Each row was made from one path, in order. Every step used is in the known rows, and no mark comes twice. Write each row's path.
Known rows
gigaz, vili: [-18.0   8.6  -9.2  20.3  -8.4 -15.9   0.3  -8.1  35.7 -14.5  -9.3  -3.0
  26.3  -1.5   1.3  -8.9 -14.7  15.2 -11.8  39.3 -23.1  -1.7 -10.8]
gibidi, volas, refed, gigaz, vili: [-35.7 -10.5  18.8 -24.0   9.1  20.7  10.2 -26.4 -16.7  -3.7 -12.6 -23.1
  16.8  31.1  25.5   3.8  -4.6 -10.7   6.0   2.6 -24.5 -18.1 -14.5]
gigaz, vili, volas: [-17.4  21.6 -12.2  24.3   2.2  -5.6  17.7  -9.0  32.1 -17.0 -26.9   1.6
  38.2  -5.0 -15.7 -43.8  -3.4  -5.8 -48.9  46.4 -54.5 -46.8   1.4]
zise, gibidi, vikid: [ -2.5  27.1  -3.0 -34.2  21.6 -44.4 -28.7   9.4  75.2 -45.6  23.6  -6.9
   2.6 -48.7 -28.5 -17.1   0.5   8.0 -22.3   8.4  17.0  20.6 -11.3]
vikid, gibidi, volas: [ -4.8  18.8   4.1  -5.0 -12.2  44.4 -15.0 -39.2  41.4  -7.8  13.3 -37.7
  17.4 -20.9 -14.3 -30.8  27.2  -1.3 -27.9   2.9  22.7 -24.6  12.4]
gigaz, vili, gudo: [-49.2  10.0 -18.1  18.8 -16.1 -33.5  22.6  -3.8  26.9 -35.7 -12.4   9.1
  40.8 -13.8   9.9   1.7 -37.9  19.0  -8.1  57.9 -49.6  12.2 -33.1]
volas, gibidi, zise, gizorar: [ 18.6 -18.1   1.2  31.7   0.8   6.3 -18.4  43.7   7.0   7.5  14.9  25.8
 -27.4  -1.1  -0.4  11.1  46.5   3.2  -8.2  13.0  29.8  11.1   2.2]
refed, gigaz, vili, volas, gibidi, zise, gizorar: [-11.5 -28.8  32.5  31.3 -14.2  -8.3  -4.4  41.3 -28.3  42.0   3.1  32.3
 -26.0   7.1  11.7 -20.8  65.2 -18.9 -26.6  22.3 -55.9 -26.6 -16.7]
vili, vikid: [ 11.8  23.9 -22.2  29.6  -8.9  -0.4 -15.6  -2.8  23.2 -13.1  13.2 -17.8
  22.1 -10.9  26.5   0.1 -26.7  15.0  -0.4  18.5   1.9   4.5   8.8]
vikid, gibidi, zise, gizorar, volas, refed, gigaz: [ 23.6 -37.3  18.0 -14.5  -0.4  10.5  21.8  -1.3 -77.9  37.2 -32.3  32.3
 -47.0  -1.3 -19.1  35.7  -2.9 -11.7  40.0 -68.6  32.0  39.4   4.9]
refed, gigaz, vili: [-33.2   2.0  11.9   8.6 -14.1 -35.5   3.2  -2.4  19.0  18.0   6.0  -6.4
   9.2   6.7  27.7 -13.7 -14.4  22.6  13.4  22.4 -37.1  12.4 -10.6]
gizorar, volas, refed, gigaz: [ -1.1  -2.5 -18.1 -33.6  22.3 -23.0  41.6  12.4 -28.5   6.6 -15.0  12.0
  -9.3  28.8   2.1  19.3 -54.1   9.9  37.8 -33.9  25.7  25.6  26.4]
vikid, gibidi, zise, gizorar, volas, refed: [ 40.6 -30.6  -4.2  -1.8   6.0  28.6  19.2  -7.4 -60.0   6.3 -44.7  35.9
 -30.9  -8.6 -46.1  39.9  -2.6 -20.6  16.8 -50.9  45.7  26.8   5.0]
gizorar, volas, refed: [ 16.3   3.7 -40.5 -23.4  29.6  -2.9  38.3   5.3 -10.9 -25.3 -29.6  15.7
   4.2  19.0 -24.3  21.7 -52.2   2.6  15.1 -15.5  40.1  11.5  27.4]
vili, gigaz: [ 11.0  21.2 -11.3   4.8  12.0 -30.0  -7.5  12.4  20.2  -6.9  -4.5 -15.4
  32.9 -11.6  18.9 -25.7 -44.1  23.2  24.5  47.5   7.6  -3.3   4.3]
refed, gigaz: [-19.0  16.1  -1.1   0.9   2.3 -28.1   9.6   6.0  33.4  12.0  14.2 -13.4
   4.4   3.6  24.3 -20.6 -26.2  29.2  16.3   3.4   3.7  16.5  20.3]
zise, gizorar: [-18.8  15.8 -20.6  42.1  -2.4   8.1  17.9   0.9  19.8  -0.4 -17.6  -6.7
  14.0 -13.7   1.4   0.8 -27.6   9.5  15.4  14.5  16.7  13.9  28.7]
gizorar, volas: [  0.4  17.3 -30.0  -9.7  -2.0 -23.6  33.4   8.7  26.0  -0.9  -8.7  19.5
  13.8   2.4 -18.3   8.6 -41.4  19.4  10.4  22.6  36.1  18.0  29.8]
vikid, gibidi, volas, gizorar: [ 12.3  44.0  33.1  14.8  10.0  53.8  -2.7 -56.5  61.3   4.2  31.2 -38.7
  13.7  14.5 -27.0  -7.3  37.8  -0.7  -1.5  -5.0  62.0 -26.0  28.8]
gibidi, zise, gizorar, volas, refed: [ 26.8 -24.1 -14.2  -4.3  21.8  10.0  43.6  10.5 -49.3  -3.1 -56.7  51.1
 -12.5  13.4 -26.0  57.2 -34.3 -13.7  26.3 -14.7  46.9  30.2  12.1]
zise, gibidi: [-12.1  17.3 -17.5 -21.2  12.7 -48.3  -9.6   6.3  80.2 -35.1  -3.0 -13.0
  22.0 -22.5  -7.7 -12.1  -2.2  21.2 -21.6  20.1  25.6   9.0   2.4]
gizorar, volas, gibidi: [ 12.6   0.0 -32.3 -10.2  -3.8 -23.2   1.1  47.1  20.5   3.4  33.2  19.2
 -14.5  13.3 -15.9   1.3  11.5  18.2  -0.4  15.6  42.1   4.7  26.9]
volas, refed, gigaz, vili, vikid, gibidi: [ 10.8 -19.4  14.1  12.1 -18.9  13.4 -38.2 -28.1 -54.0  10.6   7.9 -33.1
 -13.8  -4.4  30.2   0.5   2.4  -7.1  16.7 -56.6 -50.5   1.8 -30.6]
volas, refed, gigaz, vili: [-19.1 -12.8   1.6  -5.5  17.3 -13.1   7.9  -6.5 -18.2  -5.1 -16.5 -11.3
   1.5  24.7  20.0  -0.1 -26.3   6.3  18.1 -17.2 -33.9   6.1 -12.8]
vikid, gibidi, zise: [ 34.5  -0.9  12.4   3.5   1.4   7.1 -22.4 -16.6  31.7  -6.1   2.1   6.0
 -10.9 -26.0 -23.1 -14.7  28.1  11.4 -26.7  -9.1  23.4   7.1 -13.0]

Which path is each row?
[-13.7  39.3  38.3  31.7  16.9 -13.6  34.2 -20.1  35.5  26.2   6.3  -1.5
  18.1  40.2  -1.8 -24.2   6.5   1.2  -1.4  18.8 -30.8 -35.6  17.3]
refed, gigaz, vili, volas, gizorar
[  9.4  20.8   6.0  11.9 -30.4  52.5 -37.1 -42.4  16.7  -1.2  26.6 -45.9
  18.5 -27.2  13.2 -14.2  25.1  -7.2 -20.2   1.1   7.9 -23.0   0.8]
vili, vikid, gibidi, volas
[ 25.0   5.5  -5.0  -1.5   0.7  75.0 -32.7 -46.6 -21.3 -24.7   6.9 -50.2
  10.3 -10.6   7.0   1.8  14.7 -23.3 -15.8 -37.6  10.5 -30.7  -0.7]
vili, vikid, gibidi, volas, refed
[  6.6   3.0 -16.0   5.1 -11.0  -1.7  -8.7  52.2 -15.8  12.0  41.7  28.3
 -40.1 -19.5 -35.3  11.3   8.5  -8.0  21.4  -4.3  33.1  28.6  23.0]
zise, gizorar, volas, gibidi, vikid
[ -2.5   7.2 -21.2  10.6  34.5  14.8  22.2 -13.2  -5.1 -39.9 -46.0  -3.9
  28.9  11.8 -22.4 -29.6 -14.4 -22.6 -42.6   7.2 -51.5 -51.7  -1.6]
gigaz, vili, volas, refed
[ 32.4 -10.9  -1.7   2.0  15.6 -10.8 -28.2  40.8  36.3 -10.0  33.4  21.4
 -21.5   8.2  -2.0  -4.9  49.5  15.0 -29.8  19.7  30.1  -1.6  -7.9]
volas, gibidi, zise
[  7.1  -2.2   3.0  31.6   2.4   3.2  12.9   5.4  10.5   2.7 -27.1  27.1
   1.4 -11.1  -2.1  18.2  -5.0   5.9   3.1  20.2  23.8  23.5   3.4]
gibidi, zise, gizorar
[  8.2  -0.5  17.2 -12.8  -6.9  55.8 -28.9 -39.4 -37.2   6.5  20.1 -51.7
  -4.3  -1.6  32.6  -4.1  12.6 -16.5  10.3 -56.0  -2.7 -16.2  -1.0]
vili, vikid, gibidi, volas, refed, gigaz
[ 34.9 -16.8  -9.3 -21.1   1.6 -27.9  -1.9  52.6  13.1   6.8  24.4  49.6
 -29.1  14.4 -17.9  21.4  31.3  12.4 -14.1  23.1  50.1  13.2   1.2]
gizorar, volas, gibidi, zise
[  9.9  -8.8   6.5   5.3 -18.1  66.8 -38.2 -53.7 -35.9 -19.6  -4.0 -43.7
  15.2  -6.0   9.6   6.6  24.0 -30.4 -18.2 -18.6 -28.6 -34.6 -32.7]
gigaz, vili, vikid, gibidi, volas, refed
[-14.3   9.1 -28.8  20.9 -15.7  -7.6  43.2  11.3  -5.2  16.8 -27.1  24.2
   8.4  -5.7 -17.0  22.9 -44.6   8.4  30.1  16.2  37.6  30.4  39.6]
zise, gizorar, volas
[-27.5 -15.7  23.6 -42.2  -7.4 -10.3 -25.9 -20.3  -8.0 -14.6  -3.1 -33.1
  19.4   3.7  48.5  23.6  13.4 -17.2  -2.9   0.3 -30.9 -12.8 -41.7]
zise, gibidi, volas, refed, gigaz, vili, vikid
[ 21.0 -23.6  47.6  14.9 -44.0 -12.0 -48.1 -18.5 -25.1  38.3  19.3   4.0
 -17.2 -21.7  34.8   5.0  34.2   6.5  -0.4 -11.6 -46.5  15.1 -54.9]
refed, gigaz, vili, vikid, gibidi, zise
[ 11.4 -10.4  -5.5   8.3 -11.6 -11.4  38.5  16.6 -11.5  20.2 -36.0  54.7
  -4.2  -5.2 -19.2  42.8 -22.6   2.7  19.8  23.2  43.6  36.8  13.4]
gibidi, zise, gizorar, volas
[ 14.9 -27.7   6.2  -9.9 -30.5  -2.6 -12.8 -18.3 -78.0  26.4   0.2  -5.0
 -19.9   2.1  13.4  26.6 -15.3  -8.0  33.7 -53.4 -28.7  16.2 -20.6]
gizorar, volas, refed, gigaz, vili, vikid, gibidi
[-43.7 -16.9  23.7 -58.4  11.7 -18.7  -3.8 -18.7  16.1 -21.6 -16.9 -25.4
  17.2   9.8  20.4   7.1  17.6 -11.4  -8.7   3.0 -16.6 -12.1 -30.6]
zise, gibidi, volas, refed, gigaz, vili
[  3.6  14.9  -1.2  10.5   6.2  -1.4 -34.9  31.5  19.4 -21.2  41.6   6.3
 -10.9 -18.5 -34.8 -55.1  49.9 -22.5 -57.3  25.0 -57.8 -47.1 -16.3]
gigaz, vili, volas, gibidi, vikid
[ 12.1 -30.2   6.7 -16.6  14.1  -8.3  46.4  18.7 -65.9  27.8 -42.4  46.7
 -28.7  20.4  -0.2  53.1 -33.3  -5.3  47.8 -33.7  33.6  44.2  11.9]
gibidi, zise, gizorar, volas, refed, gigaz
[ -3.3  -6.5 -31.6  19.0 -17.0  -6.0  12.1  49.1 -10.8  22.3  14.7  21.1
 -20.5   5.4 -12.7  16.5   6.3   6.4  21.1   9.1  42.6  18.7  36.9]
zise, gizorar, volas, gibidi
[ -6.2   2.3 -10.7 -11.9  36.8  -5.9  14.9   1.8  -4.9 -11.0  -6.4 -17.6
  -4.5  21.5  17.3  -7.2 -36.0  12.8  21.6 -35.6   4.8  10.3  17.2]
volas, refed, gigaz
[-33.6  13.9   9.7  11.7  -3.5 -23.7  20.9  -2.3  13.9  14.2 -12.1  -1.7
  21.5   2.2  10.2 -47.1  -3.3   1.0 -26.0  27.7 -69.4 -33.6  -0.2]
refed, gigaz, vili, volas
[-17.7  -9.1  17.7  -8.7 -11.3  29.9 -10.7 -28.4 -41.5   3.3  -0.2 -30.5
  18.6  23.8  54.3  17.9  -7.8 -16.9  12.3   0.0 -39.6 -17.7 -25.3]
gibidi, volas, refed, gigaz, vili, vikid
[-12.2   7.1  22.0  -1.7   1.7 -17.9 -31.7  39.3   3.5  12.8  56.5   3.6
 -26.0  -9.2  -8.5 -59.2  50.8 -14.2 -36.3   6.8 -70.8 -33.7 -15.8]
refed, gigaz, vili, volas, gibidi, vikid
[ 23.2  10.2 -18.8 -23.8   1.4 -20.6 -18.4  51.7  15.5  -5.7  58.9  24.9
 -34.0 -10.9 -36.0  -3.2  12.2   4.3  -0.5   1.0  35.0  17.6  13.7]
gizorar, volas, gibidi, vikid
[-22.5 -17.0  29.5 -23.2  -6.2  39.0 -13.7 -44.3 -26.6   5.2  -3.0 -37.8
  -1.1   9.0   6.4 -13.0  26.1 -16.7  -0.9 -33.9 -26.6 -23.6 -20.1]
vikid, gibidi, volas, refed, gigaz, vili
